What can hang from each mark
q_289: q_32 q_104 q_272 q_737
q_104: q_289
q_737: q_289 q_880
q_32: q_289 q_880
q_880: q_32 q_104 q_737
q_272: q_880
q_776: q_32 q_104 q_567

Known rows, with every way that one mark hangs from another
q_776[q_32[q_289 q_880[q_737]] q_104 q_567]: -.20  .03  .25  .01  -.12  -.06  .27  .27  -.04  -.14  .38  .39  -.29  -.40  -.11  .00  -.37  -.31  .13  .18  .24  -.12  -.32  .08  .06  .14  -.28  .01  -.09  .17  -.13  -.06  -.18  .59  .03  -.24  .18  .41  .16  -.14  -.11  -.08
q_289[q_32 q_737]: -.15  -.17  -.02  -.05  -.08  -.06  .28  .29  .09  -.16  .18  .13  .09  -.30  -.09  .13  -.21  -.29  -.19  .39  .20  -.04  .08  .28  -.16  .21  -.13  -.27  -.02  .26  .07  .07  .17  .21  -.09  .17  -.46  .10  .20  -.08  .16  .07
q_104[q_289[q_272[q_880[q_737]]]]: -.05  -.31  .13  -.30  .10  .11  .05  .15  .10  -.16  .08  .14  -.14  -.20  -.16  .10  -.15  -.24  -.34  .20  .03  .19  .05  .16  -.02  -.05  .01  -.12  -.08  .23  .07  .05  .13  .14  -.17  .07  -.39  -.10  .09  -.24  .06  -.05
q_32[q_289[q_104] q_880]: -.09  -.06  .14  -.29  .11  .21  .43  .35  .06  -.18  .09  .19  -.14  -.21  -.50  -.05  .12  -.23  -.16  .33  .29  -.07  -.27  .12  .25  .17  -.20  -.33  -.27  .16  -.26  -.02  .01  .16  -.20  .05  -.09  .02  -.08  -.10  -.08  -.04
q_880[q_32[q_289[q_272]] q_104 q_737]: .15  -.19  .24  -.16  .03  -.19  .19  .23  .10  -.12  .56  .19  .09  -.24  -.43  .28  -.23  -.13  -.36  -.03  .01  .28  -.27  .21  -.20  -.11  -.22  -.09  .21  .19  .15  .13  .02  .19  -.07  .23  -.36  -.13  .00  -.12  .04  .14
q_104[q_289[q_272 q_737]]: -.08  -.32  .00  -.18  .05  .09  .20  .17  .07  -.08  .00  .18  -.12  -.34  -.07  .14  -.15  -.12  -.25  .36  -.10  .16  .12  .21  -.04  .12  .01  -.15  -.10  .18  .07  -.12  .21  .16  -.18  .10  -.42  .00  .17  -.21  .21  -.05
q_272[q_880[q_32]]: .11  -.35  .25  -.26  .08  .10  .00  .32  .14  -.34  .36  .00  .07  .00  -.35  .10  -.24  -.43  -.36  .11  .41  .06  -.08  .10  -.04  -.17  -.03  -.21  .10  .21  -.12  .34  -.03  .09  -.07  .04  -.33  -.05  .07  -.26  -.07  .06
q_289[q_104]: -.09  -.07  .13  -.20  -.02  .17  .24  .12  .08  -.28  .21  .03  .16  -.16  -.28  .04  -.26  -.37  -.36  .24  .11  .08  .02  .20  -.05  .10  -.16  -.36  .03  .17  -.05  .11  .04  .06  -.17  .05  -.34  .02  .06  -.16  .10  -.10
q_104[q_289[q_32 q_272[q_880]]]: -.13  -.23  -.01  -.20  .05  .15  .20  .21  .08  -.14  .12  .07  -.14  -.21  -.10  .01  -.17  -.24  -.22  .35  .19  .11  .13  .26  .00  .04  -.05  -.23  -.15  .27  .06  .13  .21  .17  -.24  .15  -.48  -.05  .16  -.24  .09  -.06
q_776[q_32[q_289] q_567]: -.18  -.11  .21  -.20  -.23  .01  .14  .29  .13  -.19  .42  .31  -.21  -.31  -.15  .11  -.38  -.39  .04  .24  .31  -.10  -.08  .07  .07  .01  -.12  -.20  -.03  .12  -.29  .18  -.11  .40  -.13  -.24  -.08  .32  .18  -.26  .01  -.13
q_32[q_289]: -.06  -.23  .12  -.32  .03  .08  .19  .35  .17  -.24  .23  .31  -.15  -.25  -.40  .09  -.07  -.39  -.23  .20  .23  -.01  -.03  .12  .18  .00  -.09  -.34  -.16  .09  -.30  .17  .00  .18  -.20  -.04  -.21  .00  .02  -.25  .00  -.08
q_737[q_289[q_32 q_104 q_272] q_880]: -.08  .01  -.08  -.24  -.28  .10  .23  .08  -.03  -.19  .23  -.04  .20  -.30  -.42  -.01  -.11  -.28  -.19  .56  .30  .33  -.12  .26  .22  .31  .03  -.38  .05  .30  -.15  .01  .24  .18  -.35  .02  -.42  .11  .19  -.10  .10  .24
q_104[q_289[q_32]]: -.17  -.22  .11  -.18  .04  .11  .17  .20  .15  -.23  .21  .21  -.16  -.26  -.19  .10  -.20  -.29  -.17  .31  .12  .03  .19  .25  .00  .03  -.05  -.21  -.17  .19  .03  .08  .13  .19  -.34  .01  -.44  -.02  .07  -.20  .03  -.25
q_776[q_32[q_880] q_104[q_289[q_272 q_737]] q_567]: -.19  -.05  .09  .11  -.14  .02  .33  .17  -.12  -.03  .19  .23  -.29  -.49  .16  -.06  -.45  -.14  .15  .40  .05  -.04  -.15  .16  -.03  .25  -.21  .06  -.09  .21  .06  -.23  -.01  .56  .01  -.19  .02  .44  .33  -.17  .09  -.08
q_737[q_289[q_272]]: .03  -.24  -.01  -.33  -.17  .07  .09  .20  .09  -.19  .20  .10  .09  -.27  -.38  .08  -.17  -.33  -.30  .34  .21  .26  .00  .15  .17  .08  .03  -.30  .01  .10  -.22  .10  .15  .15  -.26  .00  -.28  .02  .11  -.29  .14  .10
q_776[q_104[q_289[q_737]] q_567]: -.13  -.09  .10  .02  -.06  .09  .15  .19  .04  -.16  .19  .26  -.20  -.45  .06  .08  -.42  -.21  -.12  .34  -.08  .01  .10  .20  -.19  .16  -.10  -.02  -.03  .11  .06  -.06  -.04  .44  -.06  -.28  -.08  .22  .26  -.22  .03  -.14
q_880[q_32 q_104 q_737[q_289[q_272]]]: .19  -.22  .21  -.22  -.09  -.21  .05  .13  .09  -.17  .58  .08  .24  -.22  -.45  .29  -.29  -.15  -.40  .02  .02  .41  -.24  .19  -.24  -.08  -.10  -.07  .34  .15  .18  .11  .05  .16  -.14  .14  -.38  -.13  .03  -.14  .05  .19
q_32[q_880[q_104 q_737]]: .06  -.24  .28  -.20  .09  -.04  .14  .26  .10  -.21  .25  .14  .08  -.15  -.40  .13  -.02  -.29  -.36  .13  .08  .00  -.32  .04  -.08  -.06  -.23  -.16  .03  .17  .10  .00  -.10  .12  -.12  .05  -.17  -.09  -.09  -.09  -.12  .01
q_272[q_880[q_104[q_289[q_32]] q_737]]: -.04  -.21  .22  -.22  .10  -.02  .01  .20  .20  -.27  .29  .08  .00  -.07  -.24  .07  -.15  -.29  -.44  .04  .12  .10  -.06  .18  -.27  -.06  -.06  -.14  .03  .24  .30  .22  .04  .16  -.12  .02  -.38  -.20  .07  -.16  -.16  .04
q_737[q_880[q_104]]: .12  -.28  .18  -.21  -.08  .02  .00  .17  .15  -.33  .37  .10  .12  -.17  -.43  .08  -.11  -.45  -.37  .21  .14  .11  -.17  .05  .06  -.07  -.01  -.31  .17  .14  -.07  .09  -.08  .10  -.26  -.18  -.31  .00  .08  -.20  -.14  .03
q_289[q_272[q_880[q_737]]]: -.01  -.28  .09  -.27  .02  .04  .06  .22  .09  -.16  .15  .02  .10  -.14  -.18  .07  -.16  -.35  -.42  .17  .19  .19  -.08  .12  -.04  -.06  -.10  -.23  .08  .28  .00  .17  .07  .12  -.01  .19  -.36  -.08  .12  -.23  .13  .16
q_776[q_32[q_880[q_737]] q_104[q_289[q_272]]]: -.19  -.15  .17  .03  .04  -.05  .25  .09  -.10  -.14  .22  .31  -.23  -.37  -.06  -.05  -.35  -.23  -.01  .13  .02  .07  -.16  .18  .08  .15  -.23  .05  -.15  .22  .09  -.27  .05  .41  -.02  -.02  -.11  .27  .17  -.18  .04  -.14

Rows
-.11  -.05  -.10  -.10  -.08  .10  .40  .13  -.06  -.06  .03  -.07  .23  -.31  -.07  .01  -.21  -.14  -.36  .41  -.03  .20  .01  .28  -.17  .32  -.17  -.33  .06  .30  .11  -.08  .25  .12  .02  .27  -.43  .06  .24  -.08  .37  .17 : q_289[q_104 q_272 q_737]
-.14  .02  .02  -.25  -.18  .10  .26  .16  .07  -.27  .27  .03  .15  -.23  -.39  .02  -.22  -.33  -.24  .39  .29  .16  .04  .31  .02  .27  -.06  -.37  -.03  .19  -.08  .14  .20  .17  -.30  .03  -.34  .03  .10  -.14  .06  .04 : q_737[q_289[q_32 q_104]]
-.21  .05  -.02  -.01  -.02  .08  .54  .26  -.06  -.12  .06  -.04  .15  -.26  -.16  -.01  -.09  -.14  -.15  .52  .21  -.08  -.11  .30  -.14  .41  -.26  -.30  -.12  .34  .13  -.08  .20  .18  -.08  .27  -.39  .13  .13  .07  .12  .10 : q_289[q_32[q_880] q_104 q_737]
-.15  -.23  -.07  -.11  -.04  .04  .24  .16  .03  -.07  .06  .14  -.11  -.38  -.08  .12  -.09  -.12  -.13  .51  .04  .16  .07  .26  .02  .19  .02  -.17  -.10  .31  .07  -.15  .26  .22  -.24  .11  -.54  .09  .23  -.12  .16  .04 : q_104[q_289[q_32 q_272 q_737[q_880]]]
-.02  -.13  .21  -.20  .03  -.05  .26  .21  .03  -.11  .40  .16  .06  -.26  -.41  .27  -.22  -.11  -.26  .09  .10  .28  -.21  .22  -.07  .01  -.20  -.14  .11  .26  .01  .04  .07  .19  -.06  .31  -.38  -.04  -.01  -.07  .14  .09 : q_880[q_32[q_289[q_104 q_272]] q_737]
.03  -.25  .21  -.22  .14  -.01  .18  .21  .09  -.11  .17  .18  -.05  -.22  -.32  .13  -.01  -.15  -.31  .18  -.04  .09  -.27  .09  -.05  -.04  -.19  -.09  -.05  .18  .18  -.10  -.01  .14  -.17  .10  -.23  -.12  -.08  -.11  -.05  -.02 : q_32[q_880[q_104[q_289[q_272]] q_737]]
-.17  .05  .04  .08  -.19  -.03  .41  .31  -.12  .00  .26  .29  -.26  -.50  .03  -.09  -.34  -.19  .17  .37  .22  -.09  -.29  .13  .08  .29  -.28  -.07  -.11  .20  -.14  -.14  -.04  .58  .11  -.13  .12  .48  .32  -.16  .07  .07 : q_776[q_32[q_289[q_272 q_737] q_880] q_104 q_567]
.06  -.26  .20  -.22  .13  .11  .21  .26  .13  -.22  .19  .15  -.09  -.17  -.37  .03  -.02  -.25  -.28  .24  .09  -.04  -.19  .08  .04  -.04  -.16  -.20  -.12  .10  .03  -.01  -.04  .09  -.27  -.05  -.17  -.08  -.07  -.17  -.15  -.13 : q_32[q_880[q_104[q_289]]]
-.16  -.03  .05  -.22  -.16  -.04  .19  .11  .03  -.14  .24  .07  .19  -.28  -.31  .14  -.21  -.22  -.30  .28  .10  .31  -.06  .28  -.08  .20  -.11  -.24  .07  .29  .10  .04  .20  .20  -.17  .20  -.41  -.02  .08  -.07  .17  .14 : q_880[q_737[q_289[q_32 q_104 q_272]]]
-.15  -.21  -.02  -.16  .01  .10  .25  .15  .08  -.10  .15  .15  -.11  -.31  -.12  .07  -.22  -.21  -.17  .38  .08  .13  .17  .29  .02  .06  -.10  -.24  -.17  .23  .04  .05  .21  .18  -.30  .17  -.49  .00  .12  -.22  .17  -.16 : q_104[q_289[q_32 q_272]]
.07  -.33  .33  -.27  .10  -.02  -.06  .29  .14  -.32  .36  .06  .08  -.03  -.36  .20  -.23  -.37  -.40  -.01  .31  .12  -.15  .09  -.15  -.21  -.03  -.10  .18  .25  .02  .29  -.05  .12  -.01  .10  -.35  -.10  .02  -.18  -.08  .12 : q_272[q_880[q_32 q_737]]
-.24  .05  -.05  -.01  -.09  .04  .45  .19  -.01  -.16  .15  -.02  .21  -.27  -.09  .04  -.23  -.20  -.24  .43  .14  .01  .07  .37  -.25  .39  -.19  -.33  -.01  .32  .18  .03  .24  .18  -.10  .24  -.49  .09  .22  .01  .20  .08 : q_289[q_32 q_104 q_737]
-.13  -.04  -.08  -.20  -.03  .10  .46  .26  .02  -.04  .06  .13  -.01  -.35  -.23  .01  -.05  -.13  -.27  .36  .06  .13  -.06  .27  .02  .31  -.13  -.35  -.12  .23  -.08  -.05  .24  .18  -.05  .20  -.32  .05  .16  -.12  .24  .16 : q_32[q_289[q_104 q_272 q_737]]
-.09  -.36  .14  -.23  .04  .10  .06  .18  .12  -.23  .07  .23  -.17  -.31  -.23  .18  -.07  -.22  -.23  .33  -.02  .09  .04  .13  .04  .09  .12  -.12  -.08  .18  .00  -.14  .09  .16  -.25  -.15  -.39  .05  .11  -.19  -.01  -.07 : q_104[q_289[q_737[q_880]]]
-.01  -.09  .00  -.07  -.03  -.08  .34  .22  .01  -.03  .24  .04  .15  -.26  -.21  .05  -.11  -.19  -.23  .34  .18  .10  -.22  .22  -.08  .07  -.34  -.25  .01  .32  .16  .03  .11  .19  -.12  .36  -.38  -.02  .06  -.05  .13  .13 : q_289[q_32[q_880[q_104 q_737]] q_272]
.07  -.25  .26  -.25  .07  -.03  -.04  .24  .20  -.31  .32  .05  .12  -.03  -.31  .07  -.18  -.41  -.53  -.02  .17  .08  -.14  .07  -.25  -.13  -.08  -.18  .14  .20  .19  .28  -.06  .10  -.02  -.02  -.27  -.18  .05  -.20  -.14  .13 : q_272[q_880[q_104 q_737]]
-.21  .07  -.20  .01  -.14  .03  .54  .15  -.09  .00  .10  -.10  .25  -.34  .01  -.02  -.24  -.10  -.23  .54  .10  .15  .04  .42  -.22  .43  -.25  -.36  .01  .38  .20  -.03  .34  .19  -.03  .42  -.55  .10  .31  .01  .39  .19 : q_289[q_32 q_104 q_272 q_737]
-.19  .05  .06  -.11  .00  .16  .46  .21  .00  -.22  .19  -.01  .13  -.19  -.30  -.06  -.12  -.28  -.16  .44  .31  -.07  -.10  .27  .00  .24  -.30  -.37  -.13  .30  .01  .06  .11  .13  -.23  .20  -.34  .07  .02  -.01  .04  -.05 : q_289[q_32[q_880] q_104]
-.11  -.12  .17  .05  -.02  -.03  .25  .21  -.06  -.29  .32  .24  -.10  -.29  -.16  -.11  -.38  -.46  -.03  .12  .24  -.11  -.17  .11  .12  .12  -.25  -.11  -.08  .15  -.09  -.07  -.06  .36  -.02  -.13  .00  .36  .18  -.21  -.05  -.14 : q_776[q_32[q_880] q_104]
.07  -.18  -.01  -.19  .07  .00  .46  .41  .05  .00  .09  .17  -.10  -.33  -.33  .00  .16  -.07  -.20  .34  .14  .01  -.33  .14  .09  .18  -.21  -.26  -.16  .17  -.05  -.09  .11  .19  -.06  .17  -.15  -.01  .06  -.10  .05  .21 : q_32[q_289[q_272 q_737] q_880[q_104]]
.08  -.27  .03  -.37  -.23  .06  -.01  .14  .06  -.24  .22  .11  .09  -.28  -.50  .09  -.05  -.38  -.28  .44  .25  .32  -.15  .07  .33  .08  .14  -.30  .08  .17  -.32  .02  .11  .16  -.32  -.15  -.29  .08  .14  -.26  .02  .20 : q_737[q_289[q_272] q_880]
-.18  .02  .10  -.18  -.24  .11  .28  .22  .02  -.11  .34  .11  -.13  -.25  -.08  -.05  -.39  -.31  -.03  .31  .33  .00  -.14  .14  .03  .13  -.16  -.26  -.02  .24  -.18  .18  .01  .38  -.05  -.08  -.12  .28  .27  -.24  .10  .05 : q_776[q_32[q_289[q_104 q_272[q_880]]] q_567]
-.03  -.39  .18  -.20  .05  .06  .08  .21  .10  -.24  .16  .21  -.16  -.29  -.28  .24  -.13  -.17  -.20  .32  .01  .12  .00  .14  .02  .04  .12  -.06  -.01  .18  .00  -.12  .10  .17  -.25  -.09  -.43  .04  .11  -.15  -.02  -.06 : q_104[q_289[q_737[q_880[q_32]]]]
-.19  -.23  .20  -.19  .11  .07  .20  .24  .12  -.18  .14  .25  -.20  -.26  -.26  .15  -.10  -.21  -.12  .31  .13  -.01  -.01  .19  .03  .03  -.12  -.10  -.21  .23  .08  -.03  .10  .20  -.31  .07  -.36  -.02  -.04  -.10  -.05  -.19 : q_104[q_289[q_32[q_880[q_737]]]]
-.06  -.15  .11  -.12  .01  -.12  .15  .09  .12  -.10  .33  .16  .04  -.26  -.17  .17  -.23  -.13  -.37  .11  -.15  .23  -.02  .26  -.28  .00  -.18  -.12  .06  .23  .40  .01  .12  .19  -.20  .19  -.47  -.15  .05  -.12  .06  -.03 : q_880[q_104[q_289[q_32 q_272]] q_737]
.11  -.28  .06  -.36  -.12  .08  .06  .25  .08  -.21  .27  .00  .10  -.16  -.42  .07  -.17  -.33  -.32  .28  .35  .28  -.08  .15  .12  .01  .07  -.24  .07  .17  -.20  .22  .15  .14  -.17  .03  -.29  -.04  .11  -.29  .08  .21 : q_737[q_289[q_272[q_880[q_32]]]]
-.17  -.09  .11  .04  .00  -.08  .40  .33  -.07  -.18  .25  .36  -.25  -.40  -.16  -.11  -.21  -.31  .06  .17  .22  -.15  -.24  .16  .17  .28  -.24  -.10  -.21  .15  -.12  -.18  .02  .44  .05  -.10  .04  .36  .20  -.16  -.04  .00 : q_776[q_32[q_289[q_737] q_880] q_104]
.06  -.30  .31  -.29  -.06  -.11  -.04  .21  .12  -.27  .47  .19  .12  -.21  -.51  .38  -.29  -.27  -.29  .05  .17  .29  -.16  .13  -.08  -.10  -.01  -.03  .22  .16  -.05  .13  .01  .18  -.17  .05  -.34  -.02  -.03  -.14  .01  .06 : q_880[q_32 q_737[q_289]]
.01  -.12  -.01  -.08  -.11  .04  .34  .10  -.11  -.10  .16  -.11  .25  -.30  -.22  .10  -.19  -.10  -.28  .46  .05  .30  -.17  .25  -.06  .25  -.07  -.26  .20  .35  .04  -.13  .20  .13  -.04  .21  -.51  .13  .25  -.02  .26  .29 : q_289[q_104 q_272 q_737[q_880[q_32]]]
-.20  -.22  .04  -.12  .03  .05  .23  .23  .12  -.17  .12  .21  -.15  -.33  -.08  .15  -.17  -.18  -.15  .37  .04  .01  .18  .27  -.11  .18  -.03  -.16  -.16  .21  .13  -.04  .22  .21  -.24  .06  -.48  .02  .14  -.14  .09  -.11 : q_104[q_289[q_32 q_737]]
.16  -.26  .35  -.14  .03  -.20  .03  .17  .14  -.26  .60  .14  .22  -.16  -.39  .33  -.35  -.24  -.43  -.10  .01  .22  -.20  .16  -.34  -.20  -.19  -.07  .34  .16  .25  .17  -.09  .13  -.08  .12  -.39  -.12  -.04  -.11  -.03  .04 : q_880[q_32 q_104 q_737]
-.15  -.07  .05  -.22  .02  .12  .40  .30  .10  -.17  .11  .19  -.07  -.28  -.30  .05  -.04  -.21  -.25  .28  .11  .02  -.03  .22  .00  .28  -.11  -.32  -.13  .16  -.10  .00  .15  .17  -.08  .06  -.26  .03  .10  -.10  .08  .07 : q_32[q_289[q_104 q_737]]
-.20  -.08  .15  -.18  -.09  .05  .30  .22  .06  -.25  .35  .23  -.11  -.21  -.27  -.02  -.28  -.41  -.09  .14  .27  -.04  -.06  .18  .12  .14  -.16  -.31  -.11  .17  -.18  .08  .05  .24  -.15  -.05  -.21  .21  .14  -.21  .05  -.12 : q_776[q_32[q_289[q_104]]]
-.17  -.14  .28  -.21  -.10  .00  .18  .18  .00  -.24  .27  .16  -.01  -.19  -.34  .06  -.23  -.34  -.10  .16  .25  .00  -.26  .09  .09  .14  -.14  -.14  -.03  .22  -.06  -.06  .01  .24  -.12  -.04  -.15  .20  .04  -.10  -.01  -.02 : q_776[q_32[q_880[q_737[q_289[q_104]]]]]
.13  -.33  .23  -.19  .13  .03  .09  .27  .16  -.28  .35  .01  .00  -.06  -.27  .10  -.21  -.22  -.41  .08  .16  .10  -.08  .18  -.25  -.09  .02  -.10  .11  .18  .20  .20  .04  .11  -.08  -.02  -.38  -.14  .11  -.22  -.11  .08 : q_272[q_880[q_32 q_104[q_289[q_737]]]]
-.11  -.03  .10  -.27  .10  .10  .43  .28  -.03  -.04  .05  .17  -.09  -.27  -.42  .02  .12  -.09  -.22  .29  .15  .11  -.34  .14  .17  .17  -.27  -.24  -.20  .27  -.11  -.11  .10  .19  -.09  .26  -.17  -.01  -.06  -.02  .08  .11 : q_32[q_289[q_104 q_272] q_880[q_737]]
-.11  -.10  .16  -.12  -.29  -.06  .17  .28  .09  -.15  .41  .27  -.15  -.35  -.13  .11  -.31  -.30  .00  .29  .21  -.06  -.21  .07  -.01  .11  -.06  -.16  .06  .16  -.14  .06  -.08  .43  -.09  -.29  -.11  .34  .28  -.18  -.05  .05 : q_776[q_32[q_289[q_737[q_880[q_104]]]] q_567]
-.03  -.07  -.02  -.32  -.17  .14  .22  .11  .01  -.18  .17  -.01  .18  -.24  -.37  .00  -.18  -.28  -.34  .37  .16  .29  -.01  .23  .08  .22  -.03  -.35  .02  .15  -.13  .06  .20  .12  -.25  .05  -.29  .01  .12  -.22  .19  .11 : q_737[q_289[q_104 q_272]]
.02  -.19  .25  -.28  .14  -.05  .27  .38  .14  -.15  .26  .30  -.13  -.22  -.51  .11  .13  -.21  -.26  .11  .15  -.03  -.39  .05  .08  -.01  -.22  -.18  -.14  .14  -.04  -.01  -.08  .19  -.14  .04  -.09  -.10  -.13  -.09  -.17  .05 : q_32[q_289 q_880[q_104 q_737]]
